In the rows, zero is written as 100.
Known rows, with every way that one mark hangs from another
[D G P T]: 137 115 128  56 139 109 107  95 104 120 131  89 124 160 124 120 120 117  70  91  54 152 100 134  86  99  82  99 103  69  77 100  60  76  92 112 120  97 110 101 130  96 103 107  84 140 109 104  53 105 118 119 104  99 126 109  97
[D T]: 148 121 110  62 126 100 120 106 107  89 105 118 132 134 144  88 116 113  65  89  86 134 111 128  72  76  88 105  93  80  81  95  84  67  97 144 143  83 115 113 128  97 106  95  81 122 105 106  52 109 121 126 101  85 119  89  97
[G [D L N]]:  98 131 117  62 131  92 134 118 103  90  50  98 135 121 119  91 112 117  93  84 102 106  96  89  78 106  75  99  93  95  70 104  68  60  94 139 125 108 107 117 115  87  86 115  60 121  99 117  45  86  93  91 116  77 131  74  79
[R [D P] Z]: 148 110 156  95 118  85 120 111 116  76 148 106 139 148 130  63 119  98 122  75  97 152  87 146  71  78  63 118 101  98  78 106 102  73 106 123 132 116 108 104 132 121  82 132 125 131 103 119  46  93  86 120 141 110 131 110  66
[N [D L R]]: 115 121 133  88 132  89 120 114  96 120 105 106 121 113 123  45 110 114  54  80  99  96  90  85  73 122  84 106  88 100  69 111  76  57  98 138 127  99 110 111 122  83  86  91  60 145  98 119  65  99 122  92  91  82 108  65  86
[Z N]: 151 118 117  74 124  95 131 117  95  68  91 123 134 127 156  75 114 101  80  91  97 128 102 134  84  72  83 115  61  84  74 106 103  65  90 161 153  90 123 127 129  95 156 114  98 119  97 109  56  94 109 108  79 103 119  65  89
[G [D P R]]: 113 118 119  78 146  81 117 102  92 113 100  85 136 130 130  61 115 119  79  87  79 136  81 105  87 110  71  87  77 102  89 110  55  66  91 122 132  94 121 102 119  97  45 119  83 163 104 119  48 107  97 101 108  78 112  99  81
[N [D G L P T]]: 112 115 145  72 142 112 102 102  99 142 144  78 119 149  93 108 116 123  64  87  51 123  89 108  86 127  80 103 117  73  66 103  60  71  97 100 103 115  98 104 122  90  87  90  73 142 107 111  56 100 137 108 112  97 126  88 105
[P D]: 148 112 111  72 129  97 125 121 104  77 107 104 150 142 142  45 118 109  69  80 101 109  99 121  74  86  70 110  75  90  87  92  64  58  82 141 144  97 115 117 125  93 113 116 102 135 109 117  52  99 117 118  98 120 106  77  74
[R D]: 158 121 128  94 122  97 124 118 110  63 132 131 139 138 149  59 115 102  99  76 107 128  95 127  71  75  80 111  86  99  65  99  90  55 101 137 140 101 115 110 128 113  99 116 103 132 105 114  58  98  97 123 114 124 123  94  70
[R [D L N P T]]: 113 122 137  74 132 111 115  99 104  94  87  99 122 168  91 108 103 129 108  73  62 123 104  96  77 111  70  99 120 100  81 102  71  70 103 135 117  99  97 105 114  90  94  89  66 140  95 108  51 102 118 105 121  76 138 130  92
[D L N P T]:  97 124 123  53 136 102 116  96 101 107  63  82 117 159  99 115 103 132  86  87  52 127 115  99  80 113  72  98 105  89  88 104  59  73 108 149 122  90  99 109 117  77 116  94  55 128  97 106  48 103 110 100 121  53 128 105 106
[R [D T]]: 162 119 122  91 123 108 117 108 109  69 130 127 139 143 137  75 118 107  89  73  93 129  97 123  70  72  85 111 105 101  72  92  98  63  95 134 136  94 109 108 126 118 101  97  96 132 104 110  55 106 122 145 109 103 127 107  93
[Z N [R D]]: 162 108 139 105 118  95 122 134  92  67 114 124 135 145 149  68 113  92  99  71  92 117  74 134  80  68  88 120  52  90  66 106 107  67  81 162 143  96 123 129 122  96 177 113 114 143  85 115  64 103 123  98  75 109 116  89  77
[R [D P T] [Z N]]: 148 103 149  90 121  99 112 101 107  68 135 112 134 156 132  96 120 106 113  75  75 154  86 144  76  79  75 120  98  92  83 101 120  81  91 136 139 108 106 116 127 121 113 105 115 128  93 110  47 100 124 140 110  86 138 109  92
[Z [R [D P]]]: 146 109 151 100 131  94 111 115 102  87 134  93 132 172 126  59 114 101 107  75  83 134  76 129  77  80  75 104  64  93  69 104  79  67 104 141 133  99 119 110 121 105 113 123 123 158  96 120  58 111  97  96 110 106 112 116  76
[T [D N P]]: 131 127 115  62 144 106 134 111 110 100  75 107 141 172 123  57  96 106 110  88  73 138 101 120  78 104  75  95  77  94  88 104  64  69  96 140 138 111 117 110 118  94  91 130  91 143 105 114  43  96  81 109 114 101 122 117  86
[N [D G [R Z] T]]: 141 112 129  95 124 100 113 116 102 146 143 104 140 121 128  87 128 110  60  77  89 126  86 115  64 105  91 127 113  80  72  99  86  71  67 108 124 109  99 102 132 102 101  83  66 149 104 116  54 105 138 116 106  76 130  72  88
[D G L N P T]:  97 124 133  51 134 112 112  94 103 129  81  71 115 168  92 139 110 133  81  86  45 131 109 106  85 123  77 101 114  73  79 105  42  73  92 123 106 106  94 105 119  73  99  86  45 138  99 105  53 101 117  92 111  72 136 104  99
[L [D G [R Z] T]]: 136 118 129  71 121  92 115 119 103 140 125  99 136 118 128 112 132 108  58  86 100 147  87 137  64 101  87 120 112  84  81 105  91  73  78 118 121 109 102  98 130 100  58  93  65 151 103 112  51 105 136 150 113  66 131 100  77
[D N]: 135 129 109  61 126 100 140 121 107  88  76 106 138 139 145  78 105 112  93  87  93 123 113 122  73  84  76 112  88  87  72 105  79  63  89 152 144  87 114 117 128  86 121 115  75 122 101 108  54  92  84  91 107  87 121  82  81
[D G N P R]: 116 119 128  58 136  99 122 104  92 132  84  83 123 169 119 102 107 128  80  82  57 136 102 120  84 122  72  98  88  84  79 115  43  68  70 118 122  92 110  97 124  75 102 102  53 162  99 109  57 100  95  70  96  75 124 111  80
[T [D G N]]: 143 129 111  64 132 112 139 124 107 110  82 135 146 163 140  82 108 104  90  87  98 123  97 121  77 102  89 115  85  81  69 100  60  65  71 124 130 118 111 113 124  92 104 116  71 144 108 114  47  88  98 103  91 123 133  96  80
[D G P R]: 131 115 129  64 131  89 114  99  94 129 113  91 122 153 128  87 115 123  60  84  66 141  93 133  87 114  77 100  79  84  80 111  47  68  90 116 120 100 116  95 128  87  92 101  80 165 105 112  58 104  98  88  94  95 117 107  76

Rows
144 114 139  92 120 106 126 131 103  99 106 116 137 171 126 100 117 102 108  67  92 114  83 124  76  87  88 123  86  82  53 103  73  61  66 128 123 106 107 114 122  90 146 108  84 156  92 115  64 101 101  83  94 107 129 103  72 : [Z [R [D G N]]]
 98 119 120  61 141  93 108  92 101 101  93  74 128 139 108  96 117 124  77  92  66 132  85  98  87 108  79  86  98  90  88  98  66  72 114 125 115 101 104 106 113 101  57 105  78 135 103 115  43 105 118 122 127  73 122 102  99 : [G [D L P T]]
155 109 121 102 136 114 113 131  91 107 119  95 139 131 133  81 116 102  65  86  66 118  84 116  79  80 100 120  63  76  67 103 109  72  66 163 146  88 118 134 120  89 188  95  95 137  90 113  64 117 154 111  70  76 110  71 114 : [Z [N [D T]] R]
 97 123 107  71 130  87 112  99  94 110  63 103 128 110 116  80 118 125  50  83  95 112  83  82  79 108  91  95  95 103  92 101  60  68  97 129 120  88 106 103 114  95  70  81  48 143  98 117  48 111 136 124  98  51 125  84  93 : [G [D L R T]]
111 111 124  62 122  84 117 116  94  99  67 101 129 127 118  40 115 122  46  74 101  90  92  97  74 120  75 104  80 108  97 102  44  60  96 145 127 100 104 110 117  76 112  83  68 156 102 122  58 102 134 103  84  89 106  80  70 : [P [D L R]]
110 126 124  50 123 110 122 110 102 115  67 102 119 152 109 132 111 127  68  82  76 115 109 106  78 110  86 113 115  76  70 101  53  70  85 128 112  97  93 112 122  75 120  74  37 128  97 104  55  96 122  99 100  79 140  86  95 : [D G L N T]
122 124 126  65 125  93 123 115 100 127  80 130 123 130 123  58 110 112  53  81 107 106  84 110  80 127  97 107  77  92  82 110  46  66  99 125 112 128 107 105 116  85  87  83  60 166 104 120  54  94 127 106  87 108 121  95  71 : [T [D G L R]]
110 118 110  56 129 105 123 113 103  95  52  83 138 148 104  87 110 128  67  75  77  97 111  84  72 113  79 105 105 100  94  92  49  65  86 147 128  92  93 120 114  75 128  82  53 125 101 112  51 103 139 113  93  77 126  87  93 : [P [D L N T]]
126 121 112  54 140 109 119  96 106 102  92  80 127 167 116 107 107 123  93  86  51 145 118 114  79  95  74  98 100  85  89 102  61  72  90 142 138  79 110 110 121  86 107 105  71 132 100 103  47 110 103 109 111  65 125 113 102 : [D N P T]
 84 116 129  65 140  77 111  98  91 112  78  82 123 130 110  70 114 123  74  86  84 120  75  95  86 127  72  86  80 105  88 111  50  66 111 129 117 102 110 102 113  91  36 105  72 159 100 121  47 105 102  92 111  72 120  93  78 : [G [D L P R]]
120 121 136  72 119 119 119 108 105 105  93 126 126 158 107 129 112 125  95  65  85 111 101  99  77 110  83 116 123  91  61  98  62  65  81 116 108 105  88 107 119  95 114  74  50 133  95 108  59  94 128 108 102  97 149 107  89 : [R [D G L N T]]
100 119 131  75 136  84 117 104 101  98  92  84 130 125 119  75 116 115  87  91  80 125  83 106  87 108  68  89  92  90  78 102  67  67 116 129 120 113 111 110 118  97  56 122  87 138 105 118  41  96  95 102 127  90 122  90  81 : [G [D L P]]
104 121 113  71 128  76 123 110  92  98  65 108 126 108 126  68 117 116  62  83 114 102  79  90  77 112  82  99  81 105  80 108  60  62 101 134 124 102 112 108 118  94  64  96  60 148  98 122  54 101 114 106 101  75 120  73  75 : [G [D L R]]
120 124 128  60 143 111 127 119 102 131 107  82 133 165 109 125 113 111 103  89  61 147 101 132  80 118  68  98 103  78  62 116  63  63  76 117 120 109 108 102 124  85  68 131  79 148 107 109  53  90  83 105 117 103 128 112  81 : [L [D G N P]]
106 118 132  58 135  93 115 101  92 135  85 107 118 153 109  70 103 116  60  85  78 120  77 113  88 140  83  94  72  93  83 115  33  72 109 113 103 128 106  97 115  86  68  96  70 178 103 119  51  98 118 102  94 106 120 118  76 : [T [D G L P R]]
116 115 153  77 127 107 102  94 101 106 137 100 117 160  99 116 116 121  89  74  62 134  85 114  85 114  78 103 110  92  70  99  58  73 106 106  99 119  95  99 122 107  87  86  79 146 102 110  58 101 128 121 112 105 137 119  90 : [R [D G L P T]]
123 117 117  68 144 105 103 102  94 145 127  81 123 150 108 117 122 121  59  89  53 153  89 121  81 123  81  88 105  85  88 111  54  70  84 109 114  98 110  90 122  89  48  93  67 171 107 108  55 115 131 131  98  76 120 123  93 : [L [D G P R T]]
116 130 125  57 129 109 137 122 106 114  62 123 133 156 114  89 103 108  82  82  97 106  98 102  81 116  88 112  90  83  67 103  52  68  91 128 114 129 101 116 118  82 103 105  54 144 102 115  52  82 108 101 100 114 134  93  73 : [T [D G L N]]
160 106 144  93 110 104 117 117 106  88 138 132 142 140 143 122 128 104  97  69  91 140  80 138  74  75  86 139 104  81  67  98 117  75  70 124 127 120 101 116 132 123 142  89  97 130  93 112  55  91 139 136  92 105 148  91  83 : [R [D G T] [Z N]]
156 119 127  92 122 112 112 107 106  91 147 132 138 156 134 104 122 115  83  74  92 134  90 128  76  84  90 115 109  86  69  94  78  64  81 110 123 104 105 106 129 116 105  90  85 139 106 109  60 102 130 139 105 125 136 112  86 : [R [D G T]]
127 119 126  79 119  79 131 129 106 108 107  96 136 107 140  73 125  94  70  87 128 136  88 133  59  90  73 115  94 100  83 112 109  66  89 142 141 104 113 100 129  99  55 114  87 144 103 120  47  97 105 131 116  65 114  86  66 : [L [D [R Z]]]
128 107 150  97 131  91 114 114  99 145 152  86 134 134 122  66 124 113  82  80  81 138  78 129  76 125  72 119  94  82  68 110  75  71  74 105 119 123 104  98 132  97  72 112  91 159 104 119  54  97 104  96 119  87 123  83  74 : [N [D G P [R Z]]]
110 122 121  70 144 104 123 115  95 144  89  76 126 158 104 119 114 120  84  84  63 145  98 112  79 134  69  97  97  91  80 121  51  66  73 115 117 103 109  93 122  74  64 116  58 169 103 111  57 100 100  95 107  80 123 119  76 : [L [D G N P R]]
124 131 105  72 134  94 139 126  96 112  65  96 136 132 126  89 109 112  80  84  95 126 106 108  68 109  78 101  95 103  81 114  77  58  76 145 141  83 116 103 120  79  73 110  57 148 100 113  56 100  97 106  99  64 116  97  77 : [L [D N R]]
149 109 108  68 129 110 114 114 101 103 120  99 147 157 127  90 128 120  55  80  76 119  98 121  76  96  83 110  93  81  87  86  49  65  68 120 125  99 102 108 126  97 127  91  81 143 112 109  51 109 144 127  87 119 122  91  91 : [P [D G T]]
103 116 132  82 144 102 101  98  91 133 116  75 118 132  97  73 109 128  54  83  51 111  95  87  79 133  82  93  99  98  84 112  68  71 102 126 116  92 103 103 117  87  74  77  59 153 100 115  58 114 140 106 104  61 116  96 103 : [N [D L P R T]]
152 115 119  86 135 117 113 117 106 127 159 110 142 138 129  98 124 116  62  87  73 123  93 113  76  95  90 112 114  73  57  94  75  64  74 109 126  99 107 110 131 102 114  92  76 134 110 109  59 103 128 122  96 112 125  75 102 : [N [D G T]]
110 120 137  58 133  98 108  89 104 101  95  72 115 145 110  93 109 124  71  92  59 130 105 115  81 106  77  94  98  85  89 100  71  73 120 142 119  97 106 106 121  86  91  92  79 127 103 106  49 108 126 113 116  77 120 102 101 : [D L P T]
